Each row comes from the steps of one path. Every step used is in the known rows, and no mark comes twice. Write the path behind each row, first mark first.
Known rows:
valaz, nelu, vodu, suli, mave, nadi: [ -9.3  -3.6   3.9  -2.0  24.3   7.3 -27.1   8.8   1.5 -12.8 -19.4  -3.1
 -27.0  -7.3 -20.6  11.3   5.5   1.6  -1.2   3.2  35.5  13.3 -18.9  -9.5
  33.4   3.0  -3.6 -17.8  -2.7  29.9  -9.5]
vuzo, mito, tamazo, nelu, vodu, nadi, mave: [-17.0  19.7   0.3 -15.9  18.0 -40.1 -15.5  17.3   4.8 -18.1  -9.6 -30.9
   4.4   9.8  24.9  13.6  18.6 -15.9  10.2   2.8  24.2   1.4 -14.4  -6.1
  -5.9  -2.7 -25.0 -22.1  -7.5  28.1 -11.5]
valaz, nelu, vodu, suli, mave: [-10.8 -19.5   3.8   1.5  14.4   6.8 -16.8  -0.1   4.5   4.7 -13.3  -3.5
 -20.8   0.8 -25.4  10.5   2.4  18.5  -0.7   6.2  26.7  16.7 -19.6  -9.2
  10.3 -13.9   0.6 -25.1 -10.2  32.3   2.0]
tamazo, mito: [ -0.3   3.5  10.5   3.2   8.9 -11.3  -4.2  -7.9  -9.1 -14.2  -2.2  15.1
  -1.3  -6.6   4.5 -19.9   7.7   3.4  -1.2   0.4   2.2  -6.7  -3.9   0.7
   4.4  -3.8  -8.1 -15.5  -6.3  -6.7  -7.4]
tamazo, nelu, vodu, nadi: [ -7.4  17.7  -5.8  -0.6   6.0 -16.5 -18.6  -1.2   2.3   2.9 -10.5  -8.2
 -13.4  13.4   9.2   2.6  22.6 -12.1  -3.3   8.2  28.1  -1.7 -17.0   5.3
  -0.8   3.9 -27.3 -18.6  -4.8   7.6  -6.8]
nelu, vodu, nadi: [ -5.8  -1.6 -10.2  -8.1   0.8 -10.5 -11.4  -3.9   6.4   5.8  -4.2 -10.8
 -10.9   7.6  -3.6   4.5  17.1  -4.5  -3.9   8.6  18.7  -1.4 -19.8   1.5
   7.4  -3.5 -20.5  -5.0  -3.8   6.7   2.1]
vodu, nadi, mave, suli, valaz: [  6.5  11.5  19.5 -23.0   6.3  -5.6 -21.4   2.9  -2.3  -6.5  -2.0 -10.3
 -14.5 -16.0   1.6  -4.9   5.8 -19.0   5.0  11.3  34.6   3.4  -1.1 -11.3
  43.1  -0.8   7.3   9.7  -4.5  31.9 -19.3]
nelu, vodu, suli: [ -8.1  -5.0 -11.8  -6.8  10.1  -5.4   4.3   3.5   5.6   4.9 -14.1  -0.8
 -17.4   3.9 -20.0  14.2  28.2  10.2  -5.9  11.1  19.9  -4.5 -15.9  -1.2
   9.5 -14.9  -6.5 -16.4  -6.4  -1.8  11.0]
vodu, suli, mave: [  1.0 -17.6  12.5  -1.1   7.9  -2.9 -10.4   1.5   8.1   4.1  -6.8   2.8
  -5.1  -6.3 -12.9   0.5   7.5  16.3  -0.6  -0.5  19.9  -3.0 -13.2 -25.9
  16.6 -16.3  12.7 -11.4 -21.2  22.2 -10.4]
valaz, suli, mave: [ -2.4 -16.7   9.3  13.8   5.3  11.9  -5.7   5.1  -3.6  -2.8  -9.6  -4.2
  12.7 -14.3  -5.3 -15.1 -10.2  11.6   9.7   4.8   5.7  18.5   3.1 -23.3
  10.2  12.2  11.9  -6.3 -12.5  31.8  -3.9]
mave, nadi, vodu: [ -5.8  11.2   1.1  -4.0  12.9   7.2 -17.9  20.8   7.4 -10.5 -17.7   1.1
 -13.0  -8.7  10.5  14.3   3.6 -28.0   6.6  -5.5   9.3   3.4  -5.2  15.5
  38.9   6.5  -6.1  16.9   1.5  -0.6  -9.9]
vuzo, mito, vodu: [ -3.8   9.5 -10.1  -4.1   9.0 -16.3  13.0  12.9   1.9 -25.9  10.9   8.6
  27.4   3.2  -2.5  -6.9  -6.2  -3.7 -10.3   5.6  -6.2   7.6  -0.9 -34.7
 -11.5   7.9   4.4  -7.3   7.2  -8.0   1.4]
vuzo, mito, rivi: [  7.3  17.5   1.8   6.0  18.3 -16.8   7.9   8.4  15.6  -9.3  10.5   8.3
  24.0   3.5   4.0   1.3 -11.0   5.6 -17.3   1.1  -3.6 -10.7  -4.1 -37.4
 -20.1   6.9  -4.3 -10.5   1.7  -1.1  -3.4]
rivi, mito, tamazo, nelu, vodu, nadi, mave: [-46.1  17.3   7.5 -27.3  11.1 -25.9 -22.1  13.8  15.1  -9.7 -11.7 -30.2
  -6.9   9.7  33.2  34.4  31.1 -16.8  14.4  11.6  20.1  -6.7 -11.8  13.4
   6.6  15.9 -21.6 -24.5   1.6  21.6   4.4]
nadi, mave, suli: [ -5.9  10.9   3.6 -14.0  12.3   8.0   0.7  11.6  -8.7  -5.2  -7.0  -6.7
 -18.5 -12.9  12.2  -2.2   9.0  -8.1   8.5   1.1  19.9  -3.5  15.4   5.9
  14.5   2.4   8.7  10.5   1.0  19.6   3.2]
mito, vodu: [-12.0   1.4 -14.6  -4.5   0.0  -4.7   6.7   5.7   3.6  -6.9   0.0   9.9
  13.2  -0.6  -7.2  12.5   6.3 -10.2   1.7   8.0  -7.6   0.7   1.7 -11.7
   1.8  10.1   4.4  -5.9  12.5  -3.5   3.3]
nadi, vodu: [ -5.9  -5.0   1.1  -1.8   3.4   6.5  -7.5  12.8  11.6   6.6 -10.9  -1.6
  -7.1  -0.6   4.6  14.7   2.1  -9.3   6.6  -1.4   1.4   5.6  -7.0  16.3
  16.6 -10.2  -1.5   9.6  -5.5   0.9   0.1]
rivi, mito, tamazo, nelu, vodu, suli: [-42.0  15.0  -2.6 -11.1  17.6 -21.8  -6.9  15.6   7.7 -15.1 -16.8  -5.8
   0.6  11.6  -0.8  32.0  38.7   2.4   0.4  11.8  15.4 -11.6 -16.2  -3.4
  -7.2   9.1  -6.6 -40.6   1.6  -0.1  12.9]
nadi, vodu, suli, valaz, nelu: [  2.7 -10.0  22.2  -6.7  12.2  -0.9 -26.1   6.4  11.7   5.0 -10.5  -1.4
 -13.5  -3.9 -26.0  29.3  -3.4   0.4   2.3  16.1  16.7  28.5 -16.5   5.6
  42.7 -26.8  10.3  -6.8  -5.4  21.1 -11.9]
nelu, vodu, nadi, mave: [-13.3  -5.7  -1.8 -22.2   3.0  -9.0  -9.8   1.8  12.7  10.2  -6.1 -25.0
 -23.6   3.1  14.2  17.1  20.4  -8.8   8.4   9.4  24.6   1.2 -13.4  15.6
  22.2  -8.3 -21.2  -0.6  -9.2  18.9   3.8]
mave, suli: [  1.4  15.2  -5.0   0.1  10.1   8.1   0.0   6.6 -15.6 -12.7  -3.1   7.5
  -8.0 -10.1  -5.1 -14.0   5.6  -4.2  -2.1  -0.7  13.5  -5.0   7.0  -8.8
   0.2   7.6  11.1   6.1   4.9   6.9   1.8]
suli, mave, nadi: [ -1.3   2.1   8.5   3.1   7.2   9.9 -20.0   9.8   1.7 -17.0 -11.2   4.7
  -3.3 -14.5   1.9 -12.7  -7.1 -15.0   2.6 -11.5  16.9  -1.5  -4.1 -14.8
  26.9  20.1   3.1   2.8  -3.2  16.0 -22.2]
rivi, mito, tamazo, nelu, vodu: [-45.6  20.1  -6.5  -4.4   8.8  -9.3  -3.7  14.2   5.1 -20.6 -14.2  -5.7
   6.5  12.0   9.6  16.7  21.1 -10.8   3.8   4.4   4.3  -8.9  -9.6   6.1
 -20.1  31.1 -12.4 -34.0  10.4  -2.8  10.4]
rivi, mito, vuzo: [-33.8  10.3   4.9  -4.3  -1.4  -3.0  11.3  12.6  18.8   2.9   1.3   6.1
  17.5   5.2   1.9   3.0  14.4   7.2  -2.2  14.7 -15.0 -14.5   3.6  -9.7
 -11.3  18.2  -0.7 -15.7  12.4   8.9  15.4]
mave, suli, vodu, nelu: [ -3.2  27.1  16.9  -4.7   7.1   3.7 -18.9   7.4  -5.6 -18.6  -9.8   8.7
  -8.2  -4.3 -15.2 -21.1  11.1 -12.5   2.5   1.8  23.4  -2.2  -9.7 -12.6
   4.5 -14.1   5.2   9.4  -3.7  11.2 -14.0]
mave, suli, vodu: [  6.5  13.1   3.9  -4.1   1.5  27.0  -3.1   5.9 -22.6 -26.1  -9.0  13.6
  -3.3  -8.6 -14.9 -39.1   3.0 -10.4   7.4  -9.0  16.5  -0.6   3.0 -16.7
   7.8   3.9   9.1  12.4  -3.4   9.7 -10.0]
nadi, vodu, nelu: [-15.7   9.4  13.1  -2.5   9.1 -18.1 -22.6  15.0  29.3  14.3 -12.8  -7.4
 -11.8   3.9   4.1  29.6  11.4 -12.5   1.6   8.2   8.4   5.9 -19.3  20.7
  12.5 -28.0  -5.3   6.7  -6.7   3.0  -5.2]

Which path is each row?
[-12.1  13.8  -5.4 -24.7  12.8 -12.9 -11.1  10.0  -0.9  -8.5   0.8  -5.8
  -6.7 -10.5  11.6  13.9  20.6 -23.7   8.4  14.7  22.2  -3.6   7.2 -13.2
  24.9   3.7   7.5   9.1   8.4  29.2  -1.4]
mito, vodu, nadi, mave, suli
[-13.0  27.1  -2.7 -14.9  18.2  -7.4 -19.2  11.1  -7.1  -3.5 -16.9 -15.9
 -32.8  -0.6  21.6  -1.2  30.5 -19.4   4.9   9.2  46.9  -5.7  -2.4  10.4
  12.8   7.3 -16.7  -9.1  -4.6  28.1  -3.1]
tamazo, nelu, vodu, nadi, mave, suli
[  3.7  -2.7  12.7  -1.7  16.4  -2.5 -23.4   9.9   5.2 -11.2 -13.4   5.6
 -11.1 -14.6  -9.0   2.4   8.4  -1.4  -1.6  -3.6  28.6  -6.2 -13.2 -27.0
  38.7  -1.4  11.2  -4.2 -12.6  18.4 -20.4]
vodu, suli, mave, nadi
[-16.9  35.3  -5.7 -15.3  27.0 -32.3 -15.1  23.6 -11.5 -30.6 -13.0 -24.9
  -3.3   0.8  19.2  -2.2  24.6 -20.8   6.5   1.8  37.2  -4.9  -5.1 -15.0
  -6.5   5.7 -13.7 -15.2  -2.6  35.1 -10.1]
vuzo, mito, tamazo, nelu, vodu, nadi, mave, suli
[ -4.5   8.3   3.8 -24.1   6.4   1.6 -15.4   5.1  -1.0  -6.5 -10.9 -12.2
 -24.1 -12.1  -8.8  -4.4  17.8 -20.9   2.2  15.4  44.0   2.6 -10.9  -1.7
  40.3   5.2  -6.6   0.9  -3.3  26.2  -9.1]
nelu, vodu, nadi, mave, suli, valaz
[  4.8   5.0  23.7  -8.7  21.8  -1.1 -37.6  16.0   8.9 -11.5 -18.7  -1.7
 -19.3 -10.9 -20.3  30.8  -2.7 -17.6   1.8  12.8  24.8  25.1 -14.5   2.7
  66.5 -13.0   6.7   0.6   3.4  18.6 -23.5]
mave, nadi, vodu, suli, valaz, nelu
[ -4.5   8.0  -2.4  -2.0   9.5 -25.7   4.0  12.8  -4.3 -27.1   4.8  -7.8
  29.1   1.7  -2.4  -1.6  -6.3   0.4   1.5  -7.6  -9.0   0.1  -4.7 -26.1
 -19.9  -2.9   3.4  -5.9   1.4   7.3  -6.1]
vuzo, mito, tamazo
[-13.2   6.5   4.9   9.1   4.3 -15.2  10.0   0.6   3.8  -2.7 -10.3  20.3
  10.8  -5.5  -6.5 -23.7  23.7   3.1   4.4   8.8  -9.2 -19.7  -1.6  -3.2
  -8.0  -2.3 -14.4 -26.1   3.4  12.4  -6.3]
tamazo, mito, vuzo
[ -0.6  10.2   8.5   9.0  18.8 -14.1  -1.0  -7.9  11.5  -5.8  -2.9  26.4
   9.4  -8.0   4.0  -1.7   9.7   1.3  -6.6   3.3  -2.4 -24.1  -6.2 -10.9
  -5.3   6.1 -11.6 -25.0   0.2  -4.5  -9.6]
tamazo, mito, rivi
[-12.0  10.7  -7.1 -23.1  12.8  -1.1 -11.4   8.1  -2.8  -0.2 -10.2 -16.9
 -29.4  -6.0   9.4   3.3  25.5 -12.5   4.6   9.9  38.0  -4.7  -5.4   7.0
  19.9  -1.4 -11.2   5.8  -3.2  25.7   6.0]
nelu, vodu, nadi, mave, suli
[ -6.8  14.0  22.3 -21.8  20.9 -18.1 -32.3  -3.5 -13.4 -30.9   1.8   7.8
  -9.0 -20.3  -6.4  -5.7   6.2 -25.4   6.8  23.8  27.3  16.8  -0.6 -14.3
  44.8   4.5   4.4 -15.7  11.0  37.1 -21.3]
tamazo, mito, vodu, nadi, mave, suli, valaz, nelu
[ -5.6  -3.0  10.4   1.8  11.1  15.7 -27.7  22.7  13.1 -10.0 -21.8   2.7
 -11.3 -15.1   8.3   1.6  -6.1 -24.4   8.7 -12.0  18.6   3.2 -11.4   0.2
  42.6  10.7   2.0  11.8 -10.1  17.3 -21.6]
suli, mave, nadi, vodu
[-45.8  31.3   2.0 -25.0  21.5 -18.4 -21.8  20.2   0.1 -21.0 -14.5 -23.7
 -14.3   0.8  28.2  20.3  37.2 -22.2  11.0  10.7  34.0 -12.4  -3.0   3.8
   4.0  23.2 -10.0 -19.0   5.4  26.9   6.4]
rivi, mito, tamazo, nelu, vodu, nadi, mave, suli
[-11.2   7.9   5.9 -15.4  12.4  19.9  -8.1   7.7  -9.9 -12.1 -13.5  -9.9
 -30.0 -11.8 -18.1  -0.5  -2.6 -13.9   4.8  13.4  32.0  22.0   3.7  15.0
  26.3  13.2   0.6  -8.8  11.1  30.7  -1.7]
nadi, mave, suli, valaz, nelu, vodu
[-11.7  10.1   0.7 -20.2  19.7   0.9 -23.0   4.7  -8.3  -3.1  -6.7 -23.3
 -34.1  -3.8   6.1  12.0  10.3  -8.1   5.9  12.6  37.1  14.3  -0.9  12.7
  18.1  -3.3 -10.0   1.2   5.5  41.2   5.8]
valaz, nelu, vodu, nadi, mave, suli
[  4.1  -6.6  24.2 -17.1   1.1   4.8 -17.8   3.6  -6.0  -7.2  -7.1 -26.3
   2.2  -8.2  11.2  -7.6   6.5  -1.9  25.1  11.7  16.4  24.0  -0.1 -10.3
  42.2  -9.3  -3.0  13.0 -18.7  41.8  -9.7]
valaz, suli, vodu, nadi, mave
[ -3.5  -1.8  19.6  -4.6  17.2 -23.0 -17.2  -8.3  -3.9 -24.8  -1.6  24.0
   4.3 -10.9 -35.4   5.4   7.8   0.6  -3.5  24.7   9.0  17.5 -14.0 -21.6
  34.2  -9.7   7.0 -37.7   7.2   9.1 -16.0]
tamazo, mito, vodu, suli, valaz, nelu
[ -1.8  -6.6  -0.6  -8.7   1.9  -2.9   0.0  -0.2   7.6  -0.2 -14.9   5.1
 -11.3  -1.2 -38.6   6.9  21.4   4.6  -8.1  16.4  25.5   4.7 -23.6 -10.0
  28.7  -7.4  -2.4 -21.1  -6.7  -1.2  -3.0]
nelu, vodu, suli, valaz
[-11.5  -1.6  -0.2   5.6  13.5  -1.4 -12.9   7.9   5.5   1.3 -23.4   4.7
 -17.6   3.5 -10.1  -2.9  24.6   7.9  -2.6   2.6  37.0  -4.4 -21.3  -9.8
   6.1  -2.9  -6.8 -34.4 -21.2  19.3  -8.9]
tamazo, nelu, vodu, suli, mave
[ 12.4  15.5   9.2 -11.5   2.1   9.2 -21.0   1.0 -16.9 -21.9  -2.3   4.3
  -3.5  -6.1  -7.8 -31.6   8.3 -13.4   5.4  -4.0  26.4  -2.4  -6.7 -27.5
  18.7  -6.6   2.2  17.7  -8.2  19.9 -17.6]
mave, suli, vodu, nadi
[  5.0  -3.6  23.0 -25.8  -6.7   3.3 -20.2   0.2   3.4  -2.8  -2.6 -16.3
  -7.4  -0.7  13.4  -6.7   7.5 -12.5  18.9  -0.7  19.1   5.3  -7.8  -2.0
  36.6 -18.1  -8.9  15.1 -17.5  26.1 -17.8]
suli, vodu, nadi, mave
[ -2.4  -8.4   4.2  -6.9  12.7  -6.3 -11.2  13.0  15.6  11.2 -14.3  -0.6
 -13.4  -0.1  -4.5  27.7  18.2   5.0   3.0   5.4  11.9   2.2 -13.5   6.0
  27.3 -31.2   3.9   2.9 -14.1   5.5   0.6]
nadi, vodu, suli
[  9.9  -3.1  15.5  -2.5  -1.0   3.0 -17.8  -1.5 -10.7 -13.8  -5.3 -11.7
  15.0  -4.1  -6.0 -19.4   1.8   1.4  14.4   9.0   9.4  20.3  -5.2 -25.8
  26.1  -5.8  -2.2   9.3 -13.4  26.8 -10.3]
valaz, suli, vodu, nadi
[ -6.9  -7.7  17.0 -21.8   2.9  -4.4 -26.2  -4.3   9.2   5.0  -3.6 -25.0
 -23.1   0.1  -5.2  17.8  -0.7 -12.1   7.1  19.7  28.4  27.9 -15.4  14.2
  37.5  -2.6 -15.9 -10.1   0.0  35.1  -9.8]
suli, valaz, nelu, vodu, nadi, mave
[-16.0   9.7  22.4   0.9  17.1  -6.3 -42.8  24.2  31.0  -2.9 -23.1  -1.4
 -17.2 -10.6   8.0  18.7   3.5 -27.0   4.8  -1.8  24.7   4.3 -23.9   5.2
  39.5  -7.3  -2.2   8.8 -10.9  20.0 -25.9]
suli, mave, nadi, vodu, nelu
[ -9.8 -19.1  -2.9  -2.0   8.0   3.8  -5.3   4.0   9.7   6.0 -16.8   1.5
 -15.7  -2.4 -22.6   0.7  17.6  14.4  -3.3   2.4  28.2  -3.3 -23.1 -15.8
  13.1  -9.9  -0.9 -20.7 -19.4  17.7   0.1]
nelu, vodu, suli, mave
[-10.3  24.2  24.2 -20.2   9.7   4.5 -17.8  14.4   0.0 -12.1 -13.0  -4.7
 -19.3  -6.2   0.6  -9.0  16.2 -16.4  12.7   2.7  28.9   1.0  -3.3   3.1
  20.1 -17.9   4.1  13.1  -8.1  24.3 -11.2]
nadi, mave, suli, vodu, nelu
[ -1.2  12.3   8.3 -22.3  12.8  -7.5 -17.6   5.7  -5.2  -0.9   0.3 -15.7
 -19.3 -10.2  18.3   3.7  14.0 -11.1   7.6   5.4  28.7  -3.6   5.2  -4.2
  24.5  -7.2   4.4  14.6  -4.3  31.9  -4.9]
vodu, nadi, mave, suli
[ -5.4  10.4  23.1   4.2   4.0  -2.0 -15.6   5.9   1.7 -11.3 -12.2  -7.4
  10.6  -1.3 -14.5  -8.8   4.9   2.1  11.5  14.8   6.5  21.5  -8.0 -12.1
  13.5 -13.7   0.2  -0.5  -9.8  18.2  -7.6]
valaz, suli, vodu, nelu
[  4.9  -2.9  10.2   4.8  -1.4  21.4   0.1   4.1 -14.8 -18.7 -10.7  -1.7
  15.4  -6.4 -13.9 -26.2  -4.6   3.4  16.2   5.3  -0.4  21.6   3.7 -16.0
  16.8   4.6   3.4   3.9  -8.4  17.6  -2.8]
valaz, suli, vodu
[ -4.4 -22.1  12.6  -2.3  11.6   3.3 -19.4  14.8  20.3  11.6 -18.2   3.8
 -11.6  -6.9  -7.4  15.1  10.6   6.5   5.7  -2.3  21.2   2.4 -20.5  -9.1
  32.9 -27.1  10.6  -1.0 -26.9  21.5  -9.7]
nadi, vodu, suli, mave
[ -0.4   9.4   1.2  -7.6  25.5 -19.7  -9.5  23.1   5.8 -38.9  -3.5  12.9
  16.7 -12.0 -10.9  -3.8  -0.8  -5.1 -11.8   2.4  21.6   2.5 -13.3 -61.0
  29.2   7.1  14.3 -11.1  -5.2  11.5 -18.0]
vuzo, mito, vodu, suli, mave, nadi
[-21.9  16.6   8.8  -1.4  15.0 -38.7 -13.9  -1.3  12.9 -14.9  -4.0  19.1
   6.2  -2.6  -4.3   8.0  23.8 -11.7  -3.9  18.1   1.0  -4.9 -15.6  -5.7
   1.8  -9.9  -7.5 -25.1   5.5  -8.4  -7.5]
tamazo, mito, vodu, nelu
[  8.9  -5.9  22.3  -4.6   8.9  -7.9 -18.6  -5.7   0.9  -0.2   0.5  -1.0
  -6.5  -2.5 -31.3  15.2  -5.8  10.1  -4.0  15.6  14.3  21.9  -9.9 -11.7
  28.6 -17.2  12.8 -17.4   0.6  19.3 -12.8]
vodu, suli, valaz, nelu
[ -9.2  -4.0  -2.6  -4.1  16.6   5.0 -16.1  12.2   8.3 -10.8 -24.3   3.7
 -21.5 -10.4 -18.6   3.7  20.1  -3.6  -3.1  -0.7  37.4  -4.7 -21.9 -17.1
  34.8   6.1  -3.7 -14.0 -11.7  14.9 -10.1]
nelu, vodu, suli, mave, nadi
[ -2.1   7.9   5.7  -8.6  22.3  -6.2 -21.7  22.0  12.2  -4.0 -22.2   0.1
 -19.1  -8.6   0.6  30.6  20.3 -12.5   2.7   2.6  21.8   0.0 -12.6   5.4
  50.5 -16.3   1.1  10.0  -4.9   2.7  -9.0]
mave, nadi, vodu, suli
